What can hang from each mark
W: K
X: N Y
K: A W
G: B
B: A G Y
V: B X
Y: B X
A: B K X
N: B X

Each row was made from one small tree. The marks that hang from a mark follow it in brackets, in alphabetical order. Every link used is in the known rows. Write each row's tree.
In the rows, 128 means zero.
Known rows
N[B[A] X]: [111 160  87 113 135 146 145 116 107 173 153  51 128 142 161 134 138 144
  95 168 154 127 139 162 121 132 126 144 102 127 169 106  97 130  58 104
 104 125 151 119 171 108 133 104 176 135 149 133 132 140 146 135 124 168
 145 168 117 118 188 148  77 124]
A[B[G Y]]: [150 102 151 142  87 126 126 137 106 118 130 135 157 101 132 143 149 134
 133 120 117 161 124 128 121 124  83 144 109 129 140 156 161 147 130 106
 135 131 118 139 128 140 105 146 132 121 149 165 145 146 113 139 130 129
  87 124 155 128 140 148 149 144]
Y[B[G] X]: [136 152 158 146  99 106 159 136 143  87 109 127 157  77 140 129 116  79
  99 141 130 127 115 153 117  90 133 123 126 163 108 182 185 135 149  68
 146 110 137  97 138 166 102 106 114  82 113 104 131 148 150 165 160 116
 101 169 168 160  76 130 176  74]
X[N[B[A]] Y]: [ 94 115 100 151 120 133 149 111 132 149 118 106 101 174 128 136  91 151
 111 143 129 136 179 187 113 117 161 153 173 121 135 139 103 131  85 174
  79 160 144  83 152  73 143 102 141 191 173 176  85 132 125 126  85  82
 127 127  75 108 126 118 118 135]
Y[B[A[X] G]]: [136 145 134 131 108 125 142 128 137  99 113 148 159 132 131 122 129 108
  94 138 127 116 119 126 125  93 106 144 108 160 126 167 166 110 143 109
 136  99 123 146 150 167 127 114 131 120 117 125 142 172 121 156 137 147
 106 151 152 142 105 119 140  96]
X[N Y[B[A]]]: [103 121 108 151 115 129 149 122 151 129 100 136 111 169 123 130  74 132
 101 134 114 114 176 176 111 105 150 155 173 126 116 162 147 100 116 170
  98 143 139 107 143 114 136  92 122 200 158 170 101 160 128 129  97  73
 104 127  92 128 100  95 139 110]
V[X[Y]]: [148 118 111 116 143 136 134 126 146 139 122 123 121 137 140 107 156 157
 116 144 132 124 143 142 142 167 121 138 149 133 107 158 123 133 114 116
 100 132 134 108 131  66 101 116 132 104 133 103 100 105 151  89 160  92
 146 114 110 120 134 125 124 109]
W[K[A[B[G] X]]]: [153 132 122 162 171 122 108 132 146 104 145 143 125  88 121 102 120 127
 126  98 114 118 123 131 105 111 126 148 131  98  91 109 135 131 125 128
 188 139 141 162 123 144 116 137 112 122 108  76 179 140 140 128 159 143
 160 127 109 163 133 149  90 153]
A[B[G] K X]: [169 149 149 103 115 104  92 107 113  64 107 133 108  83 135 147 140 112
 182 109 140 126  92  88 145 139 144 130  80 120 122 116  96 117 179 132
 183 115  90 174 114 158 120 166 113 107 127 134 149 104 125 146 129 143
 115  91 156 108  96 133 121 121]
A[B K X[N Y]]: [152 149 119 110 129 107  87 100 127  83  92 134  75 109 134 141 100 122
 194 113 131 113 137 115 140 134 181 148 122  87 106  96  80 102 165 180
 158 131  95 157 119 150 133 149 108 156 154 164 126  88 134 137 104 103
 115  79 116 105  84 107 106 126]
V[B]: [132 113 120 123 149 151 120 120 127 160 144 164 149 125 108 116 140 100
 116 126 129 119 129 157  99 149 197 151 132 132 130 130 107 166  94  88
 117 108 154 113 103  56  93 143 137  96 123 119 128 156 140  87 159 143
 139 138 125 133 149 132 110 112]
G[B[Y]]: [158  87 139 124 106 126 147 167 132 181 139 154 181 146 104 146 138 133
 118 147 102 125 107 122 112 119  92 143 152 127 151 133 155 142 124  98
 125 117 142 118  92 117 144 111 132  94 109 140 115 146 122  84 113 108
 112 124 144 134 143 143 164 106]
A[B[Y]]: [162 104 136 123 110 138 115 134 109 147 131 129 145 108 137 125 150 143
 130 142 125 152 143 134 117 126  94 153 128 121 125 133 156 140 109 131
 126 118 121 127 125 146 110 136 130 121 146 166 137 133 122 126 130 147
  95 114 138 143 151 140 140 148]
A[B K[W] X[N]]: [143 159 139  97 127 103  94 112 118  87 115 127  91 104 143 131 110  98
 177 100 134 106 122 101 151 147 169  91 112 106 114  89  85  90 172 180
 172 124 115 143 101 166 150 157  89 131 115 125 137  97 114 155  99 144
 112  94 143 127  85 103 114 128]
N[X]: [133 132 107  97 132 162 128 131 119 137 138  83 119 141 140 128 137 121
 109 143 133 100 104 134 116 138 128 123 129 129 153 141 117 125  97 100
 108 123 142 124 136  88 117 104 149 134 126  96 135 128 149  96 150 152
 138 141 136 138 164 148 114  89]
K[A[B[Y] X] W]: [110 133 116 167 130 139 105 139 107 125 133 127 128  85 157  85 114 134
 130  76  96 116 101  87 133 137  66  68 126  71 111  89 143 117 146 137
 144 124 156 149 120 201 150 140 105  92 102 118 196  95 148 166 157 173
 128 147 153 174 137 142  85 159]
K[A[X] W]: [103 127 112 153 146 150 117 136 121 118 133 121 115 112 141  78 112 124
 107  83 100  98  83  87 131 140  86  46 149 106 115 103 123 117 139 146
 125 126 169 123 117 155 161 128 107  91  79  78 177  92 155 142 161 180
 159 145 145 175 133 147  90 133]
W[K[A[B X]]]: [156 134 114 150 182 125 102 132 150 118 142 139 120  89 125  91 120 131
 124 111 118 114 131 136 101 108 132 158 140  94  85  98 133 132 117 142
 182 136 142 156 123 148 118 133 110 123 108  81 174 132 144 121 160 150
 161 122  99 170 140 144  84 154]
A[K X]: [161 139 135  62 150 130 107 108 125  87 111 137  82 132 120 118 145 116
 160 142 152 109  86  81 145 125 162 110 125 144 122 110 100 107 158 141
 146 115  97 131 107 135 131 139 116 114 106  99 117  94 133  98 129 143
 153  88 133 118 106 132 150 117]
V[B[A] X]: [112 136 129 123 171 138 128 125 142 188 153 147 159 128 122 120 160 119
 115 133 146 139 171 155 136 187 168 146 108 148 114 124 118 161 103  87
 112 109 146 124 125  63  89 143 137  93 110  99 111 152 131 112 174 129
 149 151 122 118 162  99 100 125]
W[K[A[B X[Y]]]]: [155 134 103 157 180 127 104 128 154 116 133 144 113  92 128  93 111 134
 126 110 117 113 138 141 100 110 134 160 145  75  78  98 133 124 113 131
 179 141 140 158 127 150 117 130 114 131 118  94 173 128 154 120 154 128
 160 117  88 163 134 145  79 158]
V[B[A[K]]]: [116 127 135 113 162 138 128 116 126 168 140 153 126 135 111 132 130 111
 118 137 155 148 145 144 106 150 191 138 112 144 129 116 123 143 106 101
 129 111 134 120 114 105 113 148 137 132 119 128 116 158 138 108 138 136
 136 129 117 115 165 112 129 143]
G[B[A]]: [152 102 141 127 131 128 150 162 143 195 138 131 167 159 107 150 128 124
  92 156 117 126 133 134 106 117 107 137 151 149 135 128 135 131 107 139
 115 110 157 107 121 109 164 106 134 113  86 131 107 136 132 112 119 133
 127 129 133 139 152 121 140 108]
B[A G Y]: [ 94  93 171 143  90 136 164 151 111 129 139 132 152 160 111 159 153 152
 100 135 138 188 120 107 129 105  53  94 118 176 157 178 205 135 137  90
  98 148  97 118 145 173 129 126 154 178 147 149 115 155 100 137 106 114
 102 139 144 110 154 140 215 176]
A[B K X[Y]]: [177 154 111  95 134 115  83  98 121  88  87 135  82  92 145 127 123 140
 184 127 143 120 120 101 136 134 165 151 107  75 101  95  89 101 157 146
 165 116  91 164 120 177 123 152 116 123 147 163 139  77 155 127 125 116
 120  72 125 107  97 122  99 135]
A[B K[W]]: [164 139 145 101 130 105 113 117 106 118 127 115  97  90 161 128 127 121
 138 128 149 144 121 122 131 160 137  88 108 125 113 114 127  95 139 142
 171 119 132 123 103 156 143 156 104 112 113 130 137 124 147 137 113 136
 103  90 135 132 142 124 135 142]
N[B[A[K] Y] X]: [ 96 163  97 107 125 134 149 117  97 167 152  64 114 138 163 146 138 164
 125 167 164 147 131 140 133 136 106 126  88 116 182  97 131 116  88  79
 123 136 116 134 154 161 135 115 174 143 166 148 131 152 140 128  98 130
 128 156 119  96 193 151 117 154]
G[B[A[X[Y]]]]: [152 110 123 127 128 127 135 157 148 183 122 140 162 158 109 147 126 133
 110 151 112 108 128 124 114 114 119 140 149 122 126 118 119 125 118 134
 110 107 144 126 123 130 164 106 137 115  99 138 110 107 136 115 120 126
 135 125 131 130 127 117 118 107]
K[A[X[Y[B]]]]: [118 123  94 160 149 152 112 126 133 110 109 136 110 114 126  86 101 138
 121 104  99 101 103 107 119 109 103 137 149  88 105 112 125 133 134 140
 127 118 142 148 137 149 133 115 123 107 113 118 174 112 158 129 171 142
 153 138 122 161 130 145  86 112]

Which tree is each row?
[ 97 112 104 162  97 125 155 113 131 117 119 113 112 156 123 142  95 146
 120 125 112 126 152 183 118 124 166 147 161 122 148 157 101 145 104 150
  94 167 147  94 141  45 130 113 136 170 181 164  96 140 123 120  91  67
 122 130  87 101 109 135 125 115] : X[N[B[G]] Y]
[ 84 138 115 153 160 130 131 122 154 175 137 149 138 148 116 132 121 128
 129 113 132 133 193 177 134 183 193 153 127 118 114 128 111 151 109 111
  98 137 145 122 127  55  96 132 135 144 144 127  97 148 128 115 147  76
 140 148  99 100 135  80 101 123] : V[B[A] X[N Y]]
[117 134 138 111 150 116 140 125 145 147 149  98 119 150 133 127 144 130
 120 147 149 140 162 152 160 169 138 132 131 176 131 137 112 140 115 162
 111 142 136  98 133  54 126 122 121 123 121  91  86 137 106 118 126 116
 143 129 109 114 140 108 133 113] : V[X[N[B[A[K]]]]]
[132 103 159 139 114 118 157 173 138 197 138 133 174 140 110 161 130 130
 107 160 121 153 136 128 113 103  84 118 149 140 133 125 174 140 123 101
 113 118 137  98 116 171 155 102 136 117  99 147 100 125 134 124 114 109
 111 143 149 136 137 119 180 133] : G[B[A Y[X]]]
[112 124 111 138 124 119 146 123 146 131 132 110 129 143 136 128 136 151
 124 128 124 125 157 166 149 167 139 142 141 137 130 158 106 146 117 133
  98 152 143 106 135  30 109 118 127 122 151 113  92 129 123 113 129  71
 137 134 103 104 119 120 118 101] : V[X[N[B[G]] Y]]
[148 153 133  70 143 123 114 112 120  87 117 134  83 128 139 109 139 113
 151 127 148 100  75  76 151 142 155  56 126 134 124 109 100  86 166 134
 151 121 111 124  98 153 145 144 105 103  96  86 124  84 142 108 117 147
 147  91 139 127 100 129 145 126] : A[K[W] X]
[132 144 114 101 144 127 136 105 118 151 135  98 110 141 143 121 148 143
 116 170 162 142 137 136 133 123 141 141 118 149 142  99  97 128  97 143
 115 123 125 105 152 126 145 130 145 115 132 140 111 123 131 132 111 167
 152 128 107 115 152 138 113 147] : N[B[A[K X]]]
[ 84 107 142 144 102 128 160 130 120 140 150 107 136 168 113 150 119 128
 113 135 130 152 153 161 132 114 125 129 142 172 162 149 134 151 107 155
  93 158 133  95 141  83 141 118 137 176 153 149  97 168  82 138  83 118
 116 146 114 113 134 128 163 139] : X[N[B[A G Y]]]
[100 120 171 116  99 119 144 135 111  91 128 139 120 149 113 164 151 148
 148 129 150 181  96  70 150 108  77  82  92 157 156 148 180 110 180  92
 130 143  64 152 134 214 133 142 145 171 138 138 121 131 101 140  96 114
 114 119 151  89 127 132 212 177] : B[A[K X] G Y]
[142 127  91 135 120 137 145 119 144 136  96 140 119 148 141 110 108 155
  90 154 129 120 147 157 103 104 132 159 155 115 109 160 159 101 108 123
 107 120 134 115 151 144 126  99 137 150 149 164 120 144 160 117 127  92
 113 122 101 133 123 118 130 118] : X[Y[B[A]]]
[ 89 129 149 146 132 126 140 140 134 160 156 165 182 121 119 142 167 131
 132 113 134 162 146 135 145 181 129 129  81 141 141 148 161 167 135  37
 124 125 118 146 117 100  81 156 148 100 138 113 123 170 111 123 160  98
 123 165 146  95 154 113 140 145] : V[B[A G Y] X]
[112 132 134 102 148 129 128 115 136 121 109 122  76 172 117 142 111 133
 133 143 155 137 148 112 136 115 152 108 147 149 114 120 119  96 139 180
 104 136 101 116 146 159 154 121 129 194 127 138  96 100 125 129 101 121
 143  96 102 110 121  99 154 151] : B[A[K X[N Y]]]
[121 125 126 117 110 138 126 122 125 103 127 135 132 150 108 127 135 113
 144 125 116 104 108 120 142 109 144 135 140 137 152 128  97 145 134 145
 108 135 119 118 128  93 123 125 128 128 141 127 118 110  91 126 117 149
 140 134 134 121  93 139 126 112] : A[X[N[B[G Y]]]]
[103 111 127 133 127 133 149 121 131 154 146  96 120 170 116 134 112 119
 100 148 137 137 167 173 124 119 151 145 158 172 147 137 103 142  85 190
  86 147 152  79 145  62 147 110 131 171 138 137  92 148  96 131  97 141
 134 138  99 128 140 118 133 126] : X[N[B[A]]]
[104 105 138 177 135 138 117 143 120 139 135 115 120  86 131 114 101 129
 126 102 108 157 139 126 114 122  80 132 144 108 112 112 159 154 123 154
 132 138 146 131 132 160 134 127 116 124 120 141 166 127 140 157 157 145
 119 144 137 169 156 139 124 145] : K[A[B[Y[X[N]]]]]
[ 96 128 146 150 135 121 133 132 148 131 155 158 170 123 105 143 139  90
 141  92 115 126 140 161 145 192 191 143 107 153 139 156 110 176 137  82
 129 133 148 136 101   4  81 152 123  98 126  84 116 171 102 110 159  91
 133 160 138 103 121 104 116  82] : V[B[G] X[N]]
[155 125 140 132  89 128 101 130 109  91 116 150 159  94 129 134 159 129
 165 110 109 126 104  96 136 115  96 142 101 106 135 130 131 141 155 107
 140 116  96 165 130 170 100 153 131 107 149 158 158 108 108 150 137 153
 102 123 169 125 101 143 124 136] : A[B[G Y] X]
[139 145 156 112 113 100  96 109 122  57 113 134 103  98 121 159 117  95
 191  97 132 123 111 101 150 135 159 127  92 128 127 117  91 120 186 166
 176 129  91 167 114 140 132 161 105 142 130 132 135 115 102 156 109 129
 106  95 151 106  81 115 130 111] : A[B[G] K X[N]]
[138  91 145 128 116 127 153 171 134 202 142 142 180 161 104 155 134 142
 104 158 113 144 128 120 113 111  79 132 145 138 147 126 164 130 117 115
 113 118 134 117 112 149 160 108 141 123 106 152 107 145 121 106 107 116
 111 132 138 130 156 126 169 134] : G[B[A Y]]
[ 93 100 184 153  74 119 164 152 120  98 132 132 149 120 109 162 131 116
 135 119 122 169 111 125 130 104  96  86 139 168 152 188 189 156 160  77
 117 159 105  95 118 140 104 122 129 149 147 127 107 132 105 132 120  83
  99 151 162 126 100 144 230 133] : B[G Y[X[N]]]
[154 125 119 154 183 125 115 135 148 130 153 133 118  92 127  95 116 133
 110 116 122 129 146 152  95 115 125 158 145 109  88 110 147 131 104 135
 178 142 150 142 123 134 120 130 112 128 108  89 167 155 150 117 153 138
 153 122  93 172 161 147  98 159] : W[K[A[B]]]
[116 120 154 130 115 140 139 133 127 103 124 125 138 155 110 147 150 124
 107 125 135 141 108 101 132 106  99 104 118 174 135 164 138 131 139 130
 102 130 114 128 161 142 134 127 144 155 116 114 121 114 110 148 131 162
 137 134 147 119 118 130 155 137] : B[A[X] G]
[114 140  98 174 134 137 102 130 114 120 118 120 116  86 162  85  99 140
 122  73  94 101 108 101 121 144  92  75 135  57  98  92 115 112 136 150
 138 126 167 146 127 182 153 138 107  94 106 122 192  81 171 165 160 160
 138 136 138 171 127 138  55 147] : K[A[B X[Y]] W]
[129 123 102 151 106 127 149 120 140 113  96 143 127 141 139 124 109 153
  94 139 121 127 137 152 107 103 121 149 140 118 117 175 159 109 121 106
 110 125 128 127 150 145 122 104 141 150 155 163 124 152 153 128 125  80
 107 129 114 121 115 125 137 114] : X[Y[B[A G]]]
[ 80 106 169 144  89 134 148 146 118 103 133 142 149 168  99 163 139 137
 131 117 126 162 120  93 144  95  73  93 120 163 156 163 175 128 163 117
  94 148  87 135 144 178 131 126 145 191 145 147 115 133  78 149  99 120
 112 141 152 105 114 126 201 167] : B[A[X[N]] G Y]
[133 120 115 159 151 149  92 129 120 123 124 124 117  89 130  97 117 124
 133  97 104 115 113 104 118 123 100 145 133  94 102  95 114 147 129 164
 139 114 146 159 141 152 134 135 116 102 105 122 182 105 143 151 179 184
 147 134 138 168 146 144  71 129] : K[A[B X]]
[158 156 139  91 116 106  94 118 102  95 114 142 105  87 158 123 141 130
 185 115 138 129  99  76 152 143 119  83  92  91 122  88 123  90 174 122
 177 117  91 156  98 219 131 164 106 104 129 146 152  92 133 142 106 138
 105  93 154 119 103 125 135 162] : A[B[Y] K[W] X]
[121 127 107 132 134 126 142 121 147 145 131 109 123 147 136 118 134 148
 125 140 128 122 166 170 150 166 147 148 151 136 124 145 102 141 105 142
  99 149 145  98 135  33 113 113 125 123 152 115  88 124 128 105 131  81
 141 127  96 111 125 117 111 108] : V[X[N[B] Y]]
[124 141 134 140 106 121 146 132 140  96 113 147 157 142 123 128 116  99
  97 130 122 113 125 131 127  91 119 143 113 160 128 167 167 110 149 127
 132 107 126 143 151 157 129 112 124 140 119 127 136 174 106 163 126 143
 104 153 146 138  96 111 142  92] : Y[B[A[X[N]] G]]
[167 162 131  87 133 108  90 112 112  90 110 127  96  88 160 119 134 111
 170 114 145 112 100  88 146 149 146  90  98 102 107  89  90  88 164 147
 175 109 114 150 108 185 138 161  99  97 112 122 151  83 141 147 119 160
 120  90 148 128 105 119 106 137] : A[B K[W] X]
[124 127 117 108 122 142 120 120 127 119 126 136 126 157 113 115 132 116
 146 134 121 101 119 120 140 110 149 140 148 137 142 117  93 141 121 161
 100 130 121 112 129  94 123 121 127 129 138 128 114 109  97 117 116 156
 143 129 127 128  96 133 122 115] : A[X[N[B[Y]]]]
[113 148  86 114 111 149 141 126  98 158 154  76 138 129 162 126 147 151
 123 159 138 122 114 149 127 137 111 148 103 103 186 110 117 142  73  62
 114 133 135 128 142 106 113 111 170 108 170 140 141 150 138 111 120 138
 130 167 127 112 180 171  98 122] : N[B[Y] X]
[154 110 134 118 133 130 137 157 145 181 132 139 168 158 104 147 131 122
 109 152 113 111 124 118 117 109 113 137 145 139 133 117 118 129 117 143
 117 104 145 123 121 125 165 109 133 109  83 127 113 116 127 116 122 145
 138 128 140 140 133 120 124 105] : G[B[A[X]]]
[133 147 132  79 142 118 116 104 127  91 122 123  84 141 115 131 123 108
 168 134 148 106 107 108 152 127 184 121 130 145 139 100  75 116 154 166
 143 131 105 125 110 104 141 135 112 133 125 114 104 112 110 114 100 136
 149 101 117 107  95 123 137 111] : A[K X[N[B]]]
